What can hang from each mark:
Z_764: Z_4
Z_357: Z_519 Z_965
Z_663: Z_10
Z_965: Z_4 Z_341
Z_212: Z_4
Z_341: Z_965
Z_519: Z_4 Z_341
Z_244: Z_357
Z_4: Z_212 Z_663
Z_10: Z_212 Z_663 Z_764

Each row was made from one small tree. The marks that hang from a mark follow it in brackets, in the order of their numbers. Every link used is in the known rows. Write each row's tree.
Known rows:
Z_244{Z_357{Z_519 Z_965{Z_341}}}: 31.7 33.7 42.8 12.1 -21.2 23.5 5.9 53.5 19.3 -20.5 -4.8 9.7 -9.5 -10.4
 -30.0 -64.9 -15.9 29.3 -7.0 -76.6 21.0 8.0 36.9
Z_212{Z_4{Z_663{Z_10}}}: 13.1 26.1 -29.9 36.9 35.4 11.9 15.3 -14.3 5.0 15.5 -0.4 45.8 21.5 6.4
 -8.9 -2.6 -8.9 -1.6 23.0 -35.4 54.0 -20.4 -3.6
Z_212{Z_4{Z_663{Z_10{Z_764}}}}: 7.6 35.3 -33.1 31.1 41.8 13.8 12.3 -11.3 2.4 4.1 -1.3 48.7 10.8 4.3 -4.4
 -6.5 -6.5 -1.3 11.3 -30.2 63.5 -31.0 -11.3
Z_764{Z_4{Z_212 Z_663}}: 16.7 -23.0 -26.3 -38.1 37.1 31.9 -21.5 -3.3 -29.1 -14.5 -23.0 30.2 -30.7
 19.3 11.5 -12.1 -5.1 45.1 -24.7 -23.1 27.4 -26.2 -13.2
Z_357{Z_519{Z_4{Z_212 Z_663}} Z_965{Z_341}}: 22.4 19.8 15.7 -17.4 6.1 31.1 -14.2 60.5 40.5 -58.6 3.1 0.5 -21.7 -13.3
 -52.4 -50.6 -5.5 39.8 -2.5 -67.3 50.7 3.8 52.2
Z_519{Z_4{Z_212 Z_663} Z_341{Z_965}}: 12.1 -27.1 -24.7 10.3 59.9 -1.2 -32.7 -14.5 -4.9 -18.7 0.4 3.1 -20.9
 12.9 -34.4 -60.5 -16.0 45.6 26.1 -62.6 80.2 -7.1 16.8
Z_244{Z_357}: 21.5 14.4 9.9 19.4 -5.4 4.0 -1.3 8.6 -11.3 15.9 -11.3 23.1 9.7 6.1 -0.2
 -46.1 -12.3 15.0 -3.3 -40.9 19.0 1.4 -1.1
Z_357{Z_965}: 38.7 -5.0 7.8 1.4 -8.2 6.4 18.8 51.9 15.1 -16.6 -5.0 21.4 21.2 3.0 1.8
 -13.7 25.2 -2.7 26.3 -34.0 9.1 13.4 32.7
Z_519{Z_4{Z_212 Z_663{Z_10}} Z_341{Z_965}}: 15.6 -32.8 -30.0 30.1 74.6 -6.9 -33.3 -12.4 -5.9 -12.0 2.5 9.1 -30.7
 11.6 -28.4 -57.6 -6.7 38.6 29.1 -66.4 84.9 -23.9 10.4
Z_663{Z_10{Z_212}}: 35.6 -32.9 -8.3 37.0 20.7 6.3 -25.4 19.7 -20.4 22.0 -19.7 26.9 -7.3 8.7
 22.1 5.6 19.5 11.6 -11.3 -23.3 21.6 -31.4 -3.9
Z_357{Z_519{Z_4 Z_341}}: 37.9 0.4 6.7 -3.8 30.3 17.6 -1.8 16.1 3.4 -21.9 27.6 6.6 6.5 -4.5 -27.1
 -28.4 -36.4 43.2 11.0 -61.4 44.8 26.4 35.3
Z_244{Z_357{Z_965}}: 31.1 17.4 19.0 22.9 -9.8 9.8 13.0 37.4 7.3 -2.0 -11.1 18.1 5.4 10.0
 -10.4 -57.1 1.7 7.9 10.1 -52.7 18.7 3.2 16.4
Z_341{Z_965{Z_4}}: 40.0 17.3 -14.5 19.6 19.4 -7.6 -11.1 47.0 -28.4 -0.8 9.1 18.3 40.7 -4.2
 14.5 -35.2 19.0 -16.0 14.7 -36.3 26.7 11.4 19.8
Z_764{Z_4{Z_212 Z_663{Z_10}}}: 20.4 -27.4 -30.9 -18.1 52.8 27.4 -21.5 -0.5 -30.9 -9.1 -21.6 36.9 -39.8
 18.8 16.8 -10.2 4.2 36.6 -22.1 -27.1 31.1 -43.5 -18.3
Z_4{Z_663{Z_10}}: 0.1 -18.0 -20.6 25.4 37.3 -1.6 -0.9 16.8 -13.5 11.0 -22.7 46.6 -24.1 9.4
 11.9 -18.1 2.7 4.4 14.6 -8.4 27.4 -43.0 -12.2
Z_212{Z_4}: 31.9 31.5 -19.5 15.9 9.3 12.8 15.2 -18.4 5.3 14.6 11.8 32.6 56.4 -2.3
 -6.2 11.6 -7.6 0.7 17.5 -42.5 41.6 17.5 9.9
Z_244{Z_357{Z_965{Z_4}}}: 33.7 36.0 16.4 19.5 -0.2 8.0 12.7 45.3 16.4 -18.3 -0.4 19.5 30.1 9.6
 -2.8 -64.9 7.1 -0.2 7.3 -52.4 14.6 6.1 20.3
Z_965{Z_4{Z_663{Z_10{Z_212}}} Z_341}: 6.2 25.2 -1.7 -11.2 13.8 -10.6 -34.0 22.1 37.7 -41.6 -17.6 46.4 44.5
 -15.8 22.3 -36.4 20.6 1.8 -27.4 -39.4 -2.4 -14.6 15.8
Z_244{Z_357{Z_519{Z_341} Z_965{Z_4}}}: 42.0 36.9 44.8 16.5 5.4 27.2 15.8 59.1 18.5 -36.3 15.3 6.0 10.8 4.0
 -24.1 -72.0 -20.5 34.2 9.3 -78.3 23.7 11.5 42.8
Z_965{Z_4 Z_341}: 22.6 37.8 5.2 -32.6 -10.2 -20.3 -21.8 17.2 41.3 -41.7 3.7 39.8 88.1
 -30.4 26.4 -20.9 24.3 -5.4 -19.5 -48.4 -16.5 25.8 28.4
Z_341{Z_965}: 35.3 -8.9 -12.3 24.9 6.2 -5.3 -8.8 35.3 -40.8 22.0 -6.2 16.1 3.6 -5.4
 4.2 -23.6 10.8 -3.5 17.9 -36.8 34.7 8.2 14.8
Z_4{Z_663{Z_10{Z_212 Z_764}}}: -6.0 -12.0 -18.0 18.1 39.9 13.9 -22.9 24.4 -21.0 -5.4 -34.7 42.7 -50.1
 16.5 14.2 -24.1 2.2 18.9 -19.8 1.7 43.4 -62.4 -21.5
Z_10{Z_764}: 10.6 18.2 -13.2 -21.2 12.3 2.4 -12.5 21.4 -18.8 -23.9 -5.7 39.9 -3.2
 -6.2 26.6 -8.9 12.2 9.7 -25.3 -2.3 37.5 -19.5 -13.9
Z_4{Z_212 Z_663{Z_10}}: -5.9 -31.2 -9.9 11.2 34.5 17.7 -33.9 14.3 -24.0 1.4 -25.9 25.5 -47.9 8.0
 -2.7 -9.2 6.6 47.7 2.8 -8.8 52.5 -64.9 -13.9
Z_965{Z_4{Z_212} Z_341}: 18.4 27.1 12.8 -42.8 -11.5 -6.5 -45.8 13.8 34.2 -48.8 1.1 25.8 72.1
 -31.6 16.3 -15.5 28.5 24.1 -28.0 -48.7 1.8 10.8 27.2
Z_10{Z_212 Z_663 Z_764}: -12.9 4.6 -23.9 -9.1 -19.9 47.2 -24.4 26.2 -14.0 -37.5 -60.3 13.4 -49.2
 10.0 20.9 -26.4 -7.2 37.0 -71.4 11.7 46.7 -57.8 -5.9

Which tree is each row?
1.7 30.9 -14.6 -3.9 19.2 42.4 -33.1 7.6 -13.3 -23.7 -30.0 26.0 -23.0
 19.1 -0.2 -16.1 -11.7 36.3 -55.0 -6.8 71.6 -38.8 -16.5 => Z_10{Z_212{Z_4{Z_663}} Z_764}
30.0 -12.3 8.6 10.1 29.3 -8.4 -2.3 18.9 -7.9 -15.8 6.0 21.3 22.3 1.0 4.5
 -38.5 -4.7 24.5 31.2 -59.9 25.2 12.6 30.5 => Z_519{Z_341{Z_965{Z_4{Z_663}}}}
18.3 16.7 -19.0 20.9 42.2 3.2 -30.2 50.9 -36.2 -16.3 -1.4 20.5 -6.5 -1.0
 8.2 -44.2 22.0 5.6 0.7 -27.3 57.7 -36.2 2.3 => Z_341{Z_965{Z_4{Z_212 Z_663{Z_10{Z_764}}}}}
18.3 2.7 -6.7 13.0 4.4 37.9 -23.0 -2.4 -7.5 9.1 -29.4 15.2 7.9 22.7
 -10.7 -5.1 -20.0 34.8 -22.0 -22.2 44.6 -8.4 4.8 => Z_10{Z_212{Z_4{Z_663}}}
-3.2 28.1 7.1 -41.0 0.6 -1.8 -45.2 16.2 34.7 -54.2 -12.9 31.5 44.8 -22.8
 7.6 -30.8 16.5 30.6 -27.1 -36.8 9.5 -10.2 19.4 => Z_965{Z_4{Z_212 Z_663} Z_341}
37.0 15.4 46.7 -13.7 20.2 44.5 6.7 83.2 25.2 -74.3 21.0 -2.1 -1.9 0.2
 -32.3 -42.5 -11.5 60.2 20.5 -65.8 35.3 0.7 63.9 => Z_357{Z_519{Z_341} Z_965{Z_4{Z_212 Z_663}}}
38.4 -19.0 -26.3 19.1 49.8 -19.4 -10.4 -13.3 0.7 -6.4 17.5 12.1 21.9 4.9
 -15.4 -50.1 -6.4 10.1 33.3 -73.3 55.0 29.5 26.0 => Z_519{Z_4 Z_341{Z_965}}
18.7 20.7 16.7 -24.5 -6.1 6.2 -11.9 54.7 47.6 -62.1 -10.3 23.1 32.3
 -10.5 -4.3 -36.3 32.9 13.5 3.3 -47.0 9.5 -0.2 41.8 => Z_357{Z_965{Z_4{Z_212 Z_663} Z_341}}
32.0 16.7 35.9 27.0 2.9 21.5 0.2 30.6 -19.1 2.8 5.3 4.7 -18.8 -0.5 -25.1
 -61.5 -38.1 46.1 2.0 -74.2 37.6 5.8 23.9 => Z_244{Z_357{Z_519{Z_341{Z_965}}}}
27.5 -15.7 11.9 4.6 28.0 -2.3 -12.9 17.3 -11.0 -19.2 4.4 13.2 13.8 0.4
 -1.0 -35.2 -4.4 39.4 26.1 -59.4 34.0 4.3 30.2 => Z_519{Z_341{Z_965{Z_4{Z_212 Z_663}}}}
8.8 -0.8 -20.4 -35.7 31.4 43.0 -43.9 18.5 -32.9 -36.3 -42.7 31.5 -54.1
 29.2 25.0 -24.9 -4.7 43.0 -79.4 -0.4 43.1 -43.6 -24.9 => Z_10{Z_212 Z_764{Z_4{Z_663}}}
39.0 -15.4 15.2 4.6 22.0 -4.2 -13.8 15.9 -10.9 -16.5 11.3 9.7 27.1 -4.7
 3.4 -27.4 2.4 36.0 25.7 -65.3 30.4 14.3 33.7 => Z_519{Z_341{Z_965{Z_4{Z_212}}}}
42.3 0.6 4.3 9.6 35.0 15.5 -5.9 27.0 -10.2 -16.5 27.4 -0.8 -4.6 -5.5
 -31.9 -40.5 -32.7 37.9 16.0 -71.9 56.0 24.2 39.3 => Z_357{Z_519{Z_4 Z_341{Z_965}}}
34.7 20.4 20.2 -25.6 -15.0 3.0 -12.4 53.7 47.6 -58.3 0.1 18.1 52.0 -17.5
 2.2 -25.4 41.7 9.8 2.1 -55.0 4.1 14.2 46.5 => Z_357{Z_965{Z_4{Z_212} Z_341}}
0.8 -26.1 -15.2 26.1 31.7 12.2 -18.5 20.3 -18.1 10.7 -35.1 37.3 -34.3
 19.6 9.3 -18.9 -1.6 18.5 -3.7 -5.3 29.4 -47.1 -11.2 => Z_4{Z_663{Z_10{Z_212}}}
26.8 37.7 40.8 -26.7 -4.7 36.1 -9.6 88.0 39.5 -75.8 6.7 5.9 6.0 -18.7
 -29.9 -42.6 4.7 41.4 -7.2 -62.4 23.7 -0.1 61.1 => Z_357{Z_519 Z_965{Z_4{Z_212 Z_663} Z_341}}
21.4 10.8 -13.2 13.6 26.4 5.7 -26.1 47.1 -32.8 -9.8 -2.0 12.4 9.8 0.0
 0.9 -42.4 13.0 10.8 9.6 -29.3 45.5 -13.2 14.0 => Z_341{Z_965{Z_4{Z_212 Z_663}}}
9.3 -9.8 -52.2 22.7 58.1 -4.1 -21.2 -4.9 2.7 1.2 -11.8 30.3 -4.6 22.0
 -6.0 -39.8 -2.0 -4.7 1.0 -17.3 51.6 -20.0 -9.8 => Z_519{Z_4{Z_663{Z_10{Z_212}}}}
29.8 21.4 18.7 19.5 17.2 18.0 -1.3 13.0 -0.6 -5.7 12.0 6.4 -4.4 3.3
 -29.4 -67.2 -41.9 40.8 -1.6 -71.6 43.6 11.5 19.0 => Z_244{Z_357{Z_519{Z_4 Z_341}}}
27.6 7.0 -20.1 35.3 35.2 16.2 -23.9 11.9 -15.8 2.0 -10.9 36.9 -14.1 6.5
 20.2 2.5 19.8 9.0 -29.9 -24.8 57.6 -48.2 -17.5 => Z_663{Z_10{Z_212{Z_4} Z_764}}
30.8 36.8 41.9 17.6 11.6 29.1 16.4 60.6 18.2 -38.8 8.4 8.4 -2.1 8.3
 -29.3 -80.3 -26.9 37.4 10.1 -73.6 28.5 1.5 39.2 => Z_244{Z_357{Z_519{Z_341} Z_965{Z_4{Z_663}}}}
21.1 27.2 11.3 -18.0 -4.3 -2.5 4.6 56.5 52.3 -57.4 -9.4 34.1 45.6 -10.0
 3.2 -41.0 31.6 -8.2 9.0 -47.7 -2.3 10.1 42.5 => Z_357{Z_965{Z_4{Z_663} Z_341}}
27.6 26.1 15.0 34.1 12.9 16.0 0.2 50.0 13.4 -17.0 -15.2 19.9 3.5 20.3
 -5.3 -71.1 6.0 7.0 -2.9 -47.5 22.0 -20.4 12.4 => Z_244{Z_357{Z_965{Z_4{Z_663{Z_10{Z_212}}}}}}
51.9 16.4 50.3 -14.7 12.7 41.6 6.3 82.5 25.2 -70.7 30.9 -6.7 16.8 -6.2
 -26.0 -30.7 -3.5 56.9 20.4 -73.4 29.9 14.7 69.1 => Z_357{Z_519{Z_341} Z_965{Z_4{Z_212}}}
28.0 24.7 25.0 24.6 19.1 25.4 12.9 40.7 19.3 -27.3 4.9 4.5 -21.5 13.1
 -44.2 -85.8 -32.5 36.2 12.7 -78.1 47.0 4.4 32.6 => Z_244{Z_357{Z_519{Z_4{Z_663} Z_341} Z_965}}
47.9 19.4 4.3 2.9 18.1 29.1 13.7 68.3 19.8 -37.1 22.1 0.8 1.3 0.8 -36.6
 -39.6 -5.5 12.6 17.3 -54.4 44.6 22.0 48.9 => Z_357{Z_519{Z_4} Z_965}
1.6 36.4 -0.1 -31.3 2.7 -14.5 -21.1 18.6 41.9 -48.4 -10.8 45.8 61.2
 -21.8 18.1 -37.4 13.7 0.4 -17.9 -36.8 -9.0 5.8 20.6 => Z_965{Z_4{Z_663} Z_341}
0.5 22.3 1.9 -21.5 15.5 -6.1 -44.8 18.1 33.7 -47.8 -10.9 37.7 34.9 -23.8
 13.4 -28.2 26.1 22.3 -22.8 -41.8 13.2 -28.0 14.3 => Z_965{Z_4{Z_212 Z_663{Z_10}} Z_341}
25.9 -25.0 -34.5 -6.9 49.7 23.3 -10.0 3.3 -26.6 -1.9 -28.7 44.9 -31.6
 25.9 25.6 -17.2 -1.1 15.5 -25.3 -25.2 15.5 -31.4 -16.6 => Z_764{Z_4{Z_663{Z_10{Z_212}}}}
27.3 31.7 6.8 21.2 13.4 19.7 -4.7 22.0 -7.2 2.1 8.1 8.2 -3.4 4.1 -26.4
 -63.3 -34.4 25.6 -9.6 -55.1 43.9 6.2 9.9 => Z_244{Z_357{Z_519{Z_4}}}
39.5 22.5 41.4 -6.6 21.3 35.5 23.2 84.8 29.9 -69.8 22.1 7.8 9.2 1.4
 -24.2 -47.1 -13.6 39.1 26.7 -64.2 22.8 11.2 64.1 => Z_357{Z_519{Z_341} Z_965{Z_4{Z_663}}}
35.3 2.2 24.0 19.1 33.1 21.1 0.1 50.6 -18.3 -19.4 19.3 10.7 -14.8 -8.2
 -15.9 -32.6 -26.7 43.3 17.1 -63.3 39.3 -2.3 38.4 => Z_357{Z_519{Z_341{Z_965{Z_4{Z_663{Z_10}}}}}}
